Each row was made from one small tree. The marks that hang from a mark follow it in brackets, in alphabetical order. Every link used is in the known rows. Write each row's tree.
Known rows:
Q[H]: [ -0.6  -1.5  -1.9  -3.2 -10.8  -6.4  -2.6  28.6  -2.3   3.0 -13.1   5.3
  -6.5   3.5  -2.8  -5.4   0.1  -1.6  -3.6   4.0]
P[L[Q]]: [ -0.2   0.4   1.3  -5.1 -13.3  -4.8   2.2 -63.7  -5.0   1.0  -5.5   1.0
  -4.5   0.0   3.1  -6.9  -0.7  -0.3   2.2  -1.8]
M[B[L[P]] Q[H[J]]]: [  0.1   8.4  -0.6   0.9   9.4 -13.4   1.2  -5.7   7.2   0.2   9.4  -9.9
   1.4 -13.6   0.6   1.9  -2.8   3.7  -1.3   3.7]
J[H]: [ -0.5 -12.6   1.7   1.1 -10.8 -10.9  -0.8   6.3   0.0   1.8 -14.4   7.6
  -5.6   1.6   2.0  -7.2   0.6   0.6   1.9 -12.8]
M[B[L] Q[H[J]]]: [ -2.4  12.6  -1.1   9.2   7.9 -16.0  -0.2 -13.3   6.4   0.1  -0.7 -11.1
   1.4 -14.0   0.6  -1.1  -2.9   3.8   0.2   2.5]
M[B Q[H]]: [ -4.3  12.0  -5.3  -4.9   6.5 -14.8   1.0  -0.4  -4.5   0.3  -6.2  -8.9
  -3.2   2.3   0.8  -1.4  -5.3   6.4   0.4   5.6]
L[B P]: [ 3.1 -6.5 -0.5 -3.9  5.2  5.8 -0.5 15.4 -2.1 -0.7 -0.1  5.0 -4.2  4.3
  3.3  5.6 -1.3  2.1 -1.6 -5.6]
B[L]: [  0.7   4.7   0.2   3.7  -9.7 -11.4  -2.8 -12.1  -4.7   2.7  -7.9   4.8
  -2.3 -11.3   5.7  -6.5   0.7   0.5   2.0  -0.7]
B[L[P Q] M]: [  2.7  -3.0   3.5 -14.6  -5.3   0.5   0.9 -25.1  -5.7  -3.6  18.0   6.6
   7.8   5.0   3.8   2.9   3.9  -0.5   3.8   3.7]
Q[M[B[L]]]: [-2.9 13.0 -1.4 10.6  5.1 -8.5 -3.4 18.2 -7.2  3.0 -8.3 -2.2 -2.0 -6.1
  4.2 -7.5 -0.9  0.4  0.2 -0.5]
M[B[L[Q]]]: [  0.3   8.1  -0.3  -6.7   8.3  -6.5   1.1 -26.4  -7.0  -0.6  -4.5  -2.7
   1.3  -7.3   3.8  -1.6  -1.9   3.4   4.7   4.4]
Q[M[B[L[P]]]]: [-1.2 10.2 -1.2  4.8  6.1 -6.8 -2.3 24.2 -7.3  2.8 -0.6 -1.0 -2.4 -6.3
  4.2 -4.6 -1.1  0.4 -1.1 -0.2]
L[B P Q[H[J] M]]: [  3.1 -13.1   2.0   5.1   6.4  23.0   2.7  27.4  10.2  -1.0  11.1   0.0
   0.7   0.0  -5.6  11.8   0.8  -3.6  -2.6  -4.0]
Q[H[J] M]: [ -2.7   1.1   0.7  22.2  -9.8  -3.1  -3.2  53.0  10.4   4.5 -11.0   2.6
  -4.9  -2.7  -3.4  -6.1   2.0  -5.9  -4.9   0.7]
M[B[L]]: [ -0.6  11.4  -0.9  -1.2   7.9 -13.5  -2.4  -8.2  -7.2   1.0  -8.9  -1.4
  -1.5  -8.0   4.9  -5.3  -1.6   3.6   1.3   1.6]
L[B Q[H[J]]]: [ 2.1 -9.7  1.6  8.0  3.2 15.4  1.9 -3.0 10.3 -1.7 -5.4  0.5  0.5  0.5
 -3.9  8.2  0.1 -1.3  1.4 -3.3]
P[L[B[M] Q[H]]]: [  0.7  -6.7   1.4  -3.4  -0.5   9.3  -0.6 -42.4  -1.1  -2.3   1.3  -1.4
   1.0  10.1  -2.9  -3.5   2.0  -2.1  -2.8  -7.7]
B[L[Q[H]]]: [  2.0  -2.4   0.4  -5.7  -8.8   0.9   0.4 -17.4  -3.3   1.5   0.0   1.4
   0.8 -11.3  -1.2  -1.7   1.3  -1.5   2.7   3.3]
L[B Q]: [  0.8  -5.0  -0.7   0.3   3.2  13.0   2.7 -23.3  -2.5  -2.3  -7.6   1.6
  -0.1   4.6   2.3   6.0  -1.6   2.5   6.1  -4.1]
L[B Q[H]]: [ 1.6 -9.0 -1.4 -2.9  3.4 16.4  1.6 -1.6  0.0 -1.3 -5.5 -0.3 -0.7  4.0
 -3.6  5.6 -0.6  0.4  1.1 -3.6]
B[L[P Q[H]] M]: [  3.7  -6.1   3.2 -17.9  -5.6   3.5   0.2  -9.0  -3.5  -3.3  19.6   5.5
   7.8   5.1  -0.6   2.6   4.8  -2.5   0.2   4.6]

Write each row's tree:
[ 1.4 -5.8  1.1  2.1  6.8  3.2 -0.4 14.4  8.4 -4.2 12.1  2.4  3.4 12.3
  0.6  7.7  1.1  1.7 -2.6 -5.2] : L[B[M[Q[H[J]]]] P]
[-2.2  2.2 -2.2 -5.1  1.6  6.0  1.7 16.0 -4.9  1.0 -4.0 -3.3 -1.3  3.8
 -3.0 -0.4 -1.7 -1.0  1.3  5.8] : L[Q[H M[B]]]
[ -3.8  11.5  -2.3   6.6   6.4 -16.2   1.0  -2.0   6.0   0.3  -5.9  -7.8
  -1.6  -1.7   0.4   0.3  -4.2   4.4   0.3   5.1] : M[B Q[H[J]]]
[  3.0  -5.1   0.7  -8.7  -6.7   6.6   1.2   6.1  -3.3   2.3  12.6   1.4
   0.5 -11.4  -2.3   1.9   1.6  -3.4  -0.2   2.2] : B[L[P Q[H M]]]
[ 1.2 -4.2  1.6 -5.6  3.6  8.5  3.8 25.4  5.7  0.2 11.3 -0.6 -0.3 -0.1
 -3.8  7.6 -0.4 -2.8 -1.5  6.3] : L[P Q[H[J] M[B]]]
[  4.1 -15.5   0.9 -17.8   7.2  20.4   2.2  10.2  -0.3  -5.3  15.9   4.1
   4.8  17.4  -4.1  11.4   1.9  -0.8  -1.6  -1.0] : L[B[M] P Q[H]]
[  0.6  -0.5   1.9  10.6  -8.4   2.4   0.1  -2.9   4.5   2.6   0.9   0.4
   2.2 -14.6  -1.3  -1.6   2.6  -4.4   1.2   1.3] : B[L[Q[H[J] M]]]
[ -3.9   5.9  -1.8  -2.5  -9.4 -13.3  -2.0   2.0  -2.9  -1.8  -0.8   2.8
   2.2  17.7   2.5  -4.5   0.8   2.2   1.3   3.5] : B[M[Q[H]]]
[  4.8 -15.9  -0.1 -15.6   6.1  20.2   3.8   7.7   0.4  -2.4   9.4   1.4
  -1.0   4.7  -4.4  11.5  -1.0  -0.3  -1.5  -0.8] : L[B P Q[H]]
[-0.4  4.5 -1.8  0.3  6.4 -1.7 -3.4 51.4 -4.2  3.7  1.1 -3.8 -2.6 -7.2
 -4.0 -4.4  0.3 -2.5 -7.1  1.8] : Q[H M[B[L[P]]]]
[-1.9  1.8  0.5  7.1  1.2  5.2  2.3 15.5  5.4  0.8 -3.7 -2.6 -0.3 -0.3
 -3.1  2.7 -0.2 -2.7  0.9  5.3] : L[Q[H[J] M[B]]]
[  0.1  -5.0  -0.2   5.3  -1.5  11.7  -0.3 -27.5  -1.0   1.2  -3.2  -4.3
  -3.4  -0.8  -3.7  -4.1  -0.1  -3.3  -3.8 -10.7] : P[L[B Q[H M]]]
[-2.2  3.5 -1.4  8.3  4.3 -2.3 -2.1 -8.5 -1.6 -3.5 -4.5  1.1  3.6 15.4
  5.4  0.1 -0.5  4.6  2.8 -6.7] : L[B[M[Q]]]
[-0.2 -7.2  0.6 17.0  4.4 19.1  1.1 16.3  9.8 -0.3 -4.1 -0.7  1.2 -0.6
 -5.1  5.2  0.5 -3.3  0.2 -5.5] : L[B Q[H[J] M]]
[-2.1  7.7 -2.6  6.7  5.0 -4.1 -4.4 45.7 -4.2  3.7 -6.1 -4.3 -1.6 -6.9
 -3.7 -8.0  0.4 -2.1 -5.6  1.3] : Q[H M[B[L]]]
[ -1.9   5.9   1.9   9.2  -8.2 -14.1  -2.8 -13.2   6.0  -1.4   7.1   0.5
   6.5  -0.2   2.3  -4.9   3.5  -0.2   1.2   0.3] : B[L M[Q[H[J]]]]
[  3.9 -11.1   0.4 -12.1   5.6  16.6   4.6 -14.3  -2.2  -3.0   7.3   3.4
  -0.5   5.2   1.6  12.7  -1.7   2.5   3.0  -3.5] : L[B P Q]
[  1.6   7.7  -0.2  -8.9   9.7 -10.7  -1.0  -1.4  -6.5   0.4   0.4  -0.3
  -1.8  -7.9   4.3  -1.1  -1.9   2.7  -0.3   3.3] : M[B[L[P]]]
[  0.4   1.7   2.8  -5.7  -7.5  -2.8  -0.7 -33.1  -5.5  -3.3   6.3   5.7
   8.2   5.0   4.8  -2.6   4.3  -0.5   6.1   3.1] : B[L[Q] M]
[ -3.7   5.3   0.4   5.8  -9.3 -13.5  -1.4   1.1   5.5  -1.8  -0.6   2.9
   3.5  14.5   2.3  -2.4   1.6   1.3   1.3   3.5] : B[M[Q[H[J]]]]
[ -1.2   2.2  -0.2  -2.6  -3.8   0.1   0.7 -29.3  -4.6   2.2  -2.5  -5.2
  -4.4  -0.5  -2.7  -7.7  -0.9  -2.3  -2.9  -2.1] : P[L[Q[H M[B]]]]
[ -3.2   4.8  -1.7  10.8 -10.8 -14.2   0.8  -2.4   8.6   1.7  -6.7  -1.1
  -3.3  -2.3   0.9  -1.7  -2.4   2.1   1.1   2.8] : M[Q[H[J]]]
